Each row was made from one small tree. The marks that hang from a mark follow it in brackets, in the order of their numbers. Every link used is in the known rows. Write each row's tree.
Known rows:
J_115(J_6 J_417(J_122)): [-0.964, 0.261, -1.903, -2.684, 0.541, -1.113, -3.521, -1.004, -4.287, 1.924, -1.919, 2.898, 0.320, -1.399, 2.238, -3.075, 2.434, -0.759, -0.585, -0.126, 0.577, -3.474]
J_404(J_417(J_122(J_556)) J_709(J_6 J_115 J_975)): [-0.120, 2.327, 4.027, 2.098, 0.054, -2.945, -1.242, -3.559, 5.159, -1.733, 2.039, -0.983, 0.844, 2.647, -3.313, -3.113, 0.340, 1.162, 2.342, -0.035, -3.667, -0.708]
J_115(J_6(J_975) J_709(J_417(J_122(J_556) J_404))): [1.385, 1.769, 0.918, -2.555, 2.113, -5.692, -2.485, -3.589, 0.309, -0.342, 1.402, 2.959, 1.062, 1.085, -1.104, -1.145, 0.331, -1.547, -1.069, 2.149, -2.150, -2.662]
J_265(J_122): [-3.626, -1.272, -3.196, 0.279, -4.342, 1.298, -2.236, -1.036, -2.906, -0.740, -4.782, 5.857, 0.763, -0.065, -5.461, -1.665, 2.461, -0.385, -3.371, -0.489, 1.303, -2.171]
J_417(J_122(J_556) J_404): [-1.239, 0.133, -3.348, -0.083, -1.356, -4.886, -2.043, -2.102, -1.611, -1.253, -3.220, 4.865, -0.674, 1.363, -6.920, -3.360, 0.705, -0.306, 0.029, -2.885, 2.317, -2.906]
J_709(J_115(J_6 J_417) J_556 J_975): [-1.635, 3.683, 3.037, -1.815, 1.808, 0.926, -0.359, -3.174, -2.157, 0.540, 2.504, 2.631, 4.596, 2.458, 0.539, -1.301, 2.835, 0.767, 3.530, 0.423, -0.344, -0.612]
J_709(J_115 J_404): [-3.896, 2.144, -0.664, 1.686, -2.274, 2.617, 0.002, -0.557, -3.222, 0.330, 1.055, 6.607, 3.071, 2.731, -5.825, -2.535, 2.231, 0.063, 0.365, -2.619, 0.799, 1.165]
J_115(J_417(J_404) J_709(J_6 J_975)): [0.975, 1.256, 0.644, -1.912, 0.849, 0.556, -1.302, -0.642, 1.454, 0.427, 0.906, 0.601, 4.016, 1.358, 0.001, -3.138, 3.095, -2.675, 3.343, 2.803, 1.244, -0.674]
J_709(J_404(J_417) J_975): [-1.814, 1.249, -0.875, 0.769, -1.458, 1.232, -0.638, -1.643, 0.439, -1.011, -0.963, 2.056, 2.995, 2.096, -2.734, -3.057, 2.221, 1.895, -0.021, -0.198, -0.554, 0.796]
J_115(J_6 J_404(J_709) J_417(J_122(J_556))): [-2.649, 5.928, 1.499, -2.412, -1.930, -2.646, -2.859, -4.373, -4.106, 1.974, 2.095, -0.535, -1.142, -0.897, 4.408, -2.179, -3.151, -1.874, -1.800, 1.521, -0.919, -2.896]
J_709(J_6 J_115 J_404 J_417(J_122) J_556 J_975): [-0.639, 0.093, 5.135, 1.860, 3.198, -1.828, 1.249, -3.190, 6.804, -2.636, 1.964, 4.052, 7.619, 5.003, -7.749, -1.299, 5.221, 1.999, 5.865, -2.646, -5.703, 2.874]
J_417(J_122(J_556) J_404(J_709(J_6 J_115 J_975))): [0.451, 2.507, 3.190, 2.017, -0.097, -3.812, -0.978, -3.371, 5.334, -1.120, 2.914, 2.052, 0.960, 4.414, -7.166, -2.473, 0.992, -1.701, 4.007, -1.168, -1.325, -0.408]
J_404(J_417 J_709(J_556 J_975)): [-1.862, 1.435, 2.123, 1.604, -1.222, 1.199, -1.727, -3.095, 1.079, -1.013, 0.408, -1.133, 1.886, 1.388, -1.533, -3.499, 0.796, 1.322, -0.315, -0.634, -0.088, 0.559]
J_417(J_404(J_709(J_115))): [-2.486, 1.771, 0.246, 1.387, -3.167, 1.802, -2.057, -1.207, -1.467, 0.441, 2.195, 4.347, 0.749, 2.443, -4.675, -4.335, 0.243, -2.789, 0.362, -1.120, 3.361, 0.581]
J_115(J_6): [-2.212, 1.341, -2.886, -0.981, -1.559, 1.315, -2.254, 0.516, -5.544, 2.156, -0.007, 4.429, -0.583, -0.683, -1.392, -1.415, 2.744, -1.987, -2.640, 0.133, 1.878, -2.483]
J_115(J_6 J_709(J_404 J_417)): [-2.147, 2.439, 0.869, -1.084, -0.823, 1.769, 0.306, -0.704, -2.530, 0.967, 2.225, 4.315, 3.998, -0.511, 0.635, -0.989, 1.938, -2.339, -2.512, 2.229, -0.603, 1.062]
J_115(J_6 J_404 J_709(J_417(J_122) J_975)): [-0.360, 2.704, 2.393, -0.515, 1.550, -1.190, -2.486, -2.263, 0.963, 2.373, 1.264, -0.286, 2.329, 0.226, 2.466, 1.068, 2.092, -1.358, -0.665, 2.906, -2.402, -0.619]
J_709(J_417 J_556): [-2.461, -1.534, -1.114, -0.262, -0.398, -0.016, -0.521, -1.093, -1.604, -1.990, -2.101, 3.967, 3.889, 0.240, -4.289, -1.844, 3.249, 2.014, -0.417, -1.745, 0.479, -0.499]
J_709(J_115(J_417(J_404)) J_556): [-2.521, 1.686, 1.168, -2.050, 0.343, 0.045, -1.077, -2.971, -2.637, -1.376, 0.378, 4.669, 4.785, 2.924, -3.112, -5.260, 1.135, -0.154, 4.151, -2.020, 2.707, 0.208]
J_404(J_709(J_417 J_975)): [-0.225, -0.785, -0.490, 1.801, -2.130, 1.217, -0.766, -0.166, 2.098, -0.434, -0.798, 0.805, 2.165, 0.365, -1.866, -0.311, 2.707, 1.238, -1.264, 1.164, -0.203, -0.438]
J_6(J_975): [-1.311, -0.340, -3.948, 0.155, -1.084, 0.929, -3.549, 0.495, -3.871, 1.034, -1.205, 4.120, 0.039, 1.197, -3.938, -1.123, 2.904, 1.106, -2.275, -0.974, 0.147, -2.726]
J_404(J_417(J_122(J_556))): [-1.574, 0.034, -2.339, -0.165, -1.050, -4.181, -2.254, -2.314, -1.677, -1.809, -4.014, 1.630, -0.862, -0.438, -2.999, -4.036, 0.078, 2.546, -1.624, -1.878, -0.023, -3.251]

Write each row's tree:
[-0.492, 2.632, 2.985, -1.685, 3.325, -1.215, -1.772, -3.123, -1.129, 1.849, 0.314, 0.222, 3.379, 0.246, 2.879, -1.449, 2.859, -0.488, 1.955, 0.671, -0.941, -1.372]	J_115(J_6 J_417(J_122) J_709(J_556 J_975))
[-0.834, 4.771, 2.224, -1.506, 1.269, -3.498, -2.190, -4.384, -1.743, 0.494, 2.532, 1.801, 0.668, 0.985, 0.634, -2.594, -1.316, -0.324, -2.439, 1.333, -4.318, -1.269]	J_115(J_6(J_975) J_709(J_404(J_417(J_122(J_556)))))
[-0.190, 2.290, 3.185, -3.287, 1.915, -2.407, -4.772, -4.851, -0.906, 1.015, 2.703, 1.636, 1.007, 1.921, 1.366, -4.897, -0.118, -2.425, 0.937, -0.386, -1.146, -1.350]	J_115(J_6(J_975) J_417(J_122 J_404(J_709(J_556))))
[-1.387, 3.268, 1.244, -1.153, 0.063, -2.481, 0.399, -2.419, -0.656, -0.401, 0.521, 2.311, 3.533, 0.436, -1.181, -3.034, 0.622, -0.710, 1.094, -0.118, -2.421, -0.809]	J_115(J_417(J_122(J_556)) J_709(J_6 J_404))
[-2.533, 1.559, -1.196, 0.230, -1.579, -3.609, -0.656, -3.421, -0.884, -2.343, -2.403, 3.057, 0.940, 0.937, -4.195, -4.441, -0.433, 2.244, -1.060, -2.458, -1.349, -1.095]	J_709(J_404(J_417(J_122(J_556))))
[-2.003, 4.017, 0.078, -3.093, -0.102, 0.870, -5.185, -2.645, -4.228, 2.052, 2.776, 0.386, -0.289, 0.855, 2.885, -2.262, -0.671, -1.002, -2.997, 2.585, -2.247, -1.848]	J_115(J_6(J_975) J_404(J_417))
[1.019, -2.323, 0.709, 0.494, 0.885, -1.373, -3.848, -0.529, 3.760, -0.147, 0.786, 1.281, 1.155, 0.892, -2.834, -2.159, 3.141, 0.005, -1.044, 0.085, -4.830, -1.522]	J_404(J_709(J_6(J_975) J_417(J_122)))
[-0.494, 1.830, -2.020, -3.868, 0.415, 0.731, -3.875, -0.844, -5.342, 2.108, 0.735, 2.844, 0.921, -0.194, 3.028, -1.862, 2.119, -0.318, -1.697, 2.058, -0.725, -3.643]	J_115(J_6(J_975) J_417)
[-1.696, 2.542, 5.488, 1.029, 1.020, -0.815, -3.430, -4.576, 4.524, -0.378, 2.406, -3.408, 1.704, 2.479, -1.244, -3.557, 0.377, -0.516, 1.879, -0.518, -4.106, 1.071]	J_115(J_404(J_417(J_122) J_709(J_6 J_556 J_975)))
[-1.322, 0.319, -0.383, 0.396, -2.676, 1.438, -2.449, -0.164, 0.260, 0.443, 2.070, 2.922, 0.090, 1.286, -4.507, -4.385, 1.415, -4.448, -0.081, -0.032, 1.902, -0.095]	J_417(J_404(J_709(J_6)))
[-2.606, -0.434, 0.877, 0.894, -1.836, 1.105, -0.814, -1.769, -0.708, -1.295, -0.042, 2.220, 2.866, 0.028, -2.858, -2.296, 1.479, 0.597, -1.691, -1.222, 0.333, 0.383]	J_404(J_709(J_417 J_556))
[-1.913, 3.389, 2.285, -1.210, 0.740, 1.389, -4.433, -2.137, -0.308, 0.447, 4.126, 0.606, 2.221, 3.174, -1.364, -3.241, 0.437, -0.082, 0.854, 1.444, -4.212, -0.064]	J_709(J_6(J_975) J_115(J_404(J_417)))
[-2.946, 1.532, 1.149, 1.381, -2.698, 2.636, -2.395, -1.419, -1.638, 0.056, 1.296, 1.228, 0.679, 0.508, -0.927, -4.968, -0.563, -0.083, -1.386, -0.151, 1.107, 0.247]	J_404(J_417 J_709(J_115))
[-0.178, -1.454, -2.495, -0.894, -0.862, -5.979, -1.186, -2.508, 0.941, -3.115, -3.698, 4.424, 1.263, 0.838, -5.973, -2.924, 1.207, 1.034, 0.114, -1.604, 0.790, -2.584]	J_709(J_417(J_122(J_556) J_404))
[-1.215, 0.971, -0.597, -1.779, -0.306, 2.089, -1.706, 0.844, -2.942, 1.404, 0.307, 1.283, 2.927, -1.275, 1.492, -3.036, 2.567, -1.737, 0.093, 1.875, 0.693, -1.570]	J_115(J_417 J_709(J_6))
[-1.934, 1.851, 1.707, 1.134, 0.345, 1.194, 0.936, -1.955, 1.985, -1.014, 1.895, 3.825, 4.916, 3.830, -7.203, -1.170, 4.593, 0.091, 2.939, -2.142, -2.299, 1.783]	J_709(J_6 J_404 J_556 J_975)
[-1.347, 4.597, 0.531, -2.885, 0.793, -4.347, -4.865, -4.856, -2.744, 0.664, 1.476, 0.050, -1.550, 1.008, 1.275, -1.813, -2.043, 0.398, -2.472, 1.336, -4.100, -3.474]	J_115(J_6(J_975) J_404(J_417(J_122(J_556))))
[-1.072, -1.224, 0.078, 0.485, -2.090, 1.656, -1.309, 0.613, 1.265, -0.530, 1.003, 1.759, 1.918, -0.575, -2.316, -2.262, 2.712, -1.282, -1.602, 1.138, -1.087, -0.467]	J_404(J_709(J_6 J_417))
[-0.475, 0.653, 2.633, -0.272, 2.418, -1.624, -3.911, -1.931, 2.835, 0.060, 2.439, 2.222, 3.197, 3.243, -3.469, -1.004, 2.831, 0.733, 2.006, 0.162, -6.068, -0.603]	J_709(J_6(J_975) J_115(J_404) J_417(J_122))
[0.868, 1.285, 0.978, 1.437, -1.005, -4.313, -1.363, -2.831, 4.797, -1.032, 1.112, 1.124, -0.310, 2.930, -6.400, -2.273, 1.171, -2.031, 2.128, -0.630, -0.703, -1.436]	J_417(J_122(J_556) J_404(J_709(J_6 J_975)))
[-0.334, -1.124, 0.250, -0.460, 0.776, -1.610, -0.304, -2.561, 2.626, -2.933, -1.338, 3.412, 5.125, 2.907, -5.627, -1.928, 3.762, 1.237, 2.655, -1.013, 0.908, 0.542]	J_709(J_417(J_404) J_556 J_975)
[-2.430, -0.202, -1.226, 0.422, -0.906, -0.780, -2.345, -1.814, -0.741, -0.696, -2.622, 2.977, 1.568, 0.801, -3.133, -5.235, 1.553, 1.197, -0.893, -2.659, -0.830, -0.006]	J_709(J_404(J_417(J_122)))
[-2.609, 2.135, 0.256, 0.233, -2.707, 2.842, -1.760, -0.824, -3.511, 0.966, 1.027, 2.185, 1.957, 0.351, 0.808, -3.892, 0.255, -0.096, -0.063, 0.167, 1.734, -0.656]	J_404(J_709(J_115(J_417)))
[-1.108, 2.631, 2.027, -0.341, 0.370, 2.038, 0.626, -1.450, 1.645, -0.466, 2.737, 3.353, 6.048, 3.749, -2.483, -2.116, 3.702, 0.614, 4.812, 0.378, -2.391, 1.330]	J_709(J_6 J_115(J_417) J_404 J_975)
[-3.074, 4.258, -1.080, -3.794, -1.340, 1.709, -3.110, -1.627, -6.626, 2.590, 1.228, 1.550, 1.030, -0.852, 4.584, -1.915, -0.137, -2.158, -1.467, 2.281, 0.922, -2.158]	J_115(J_6 J_404 J_417)
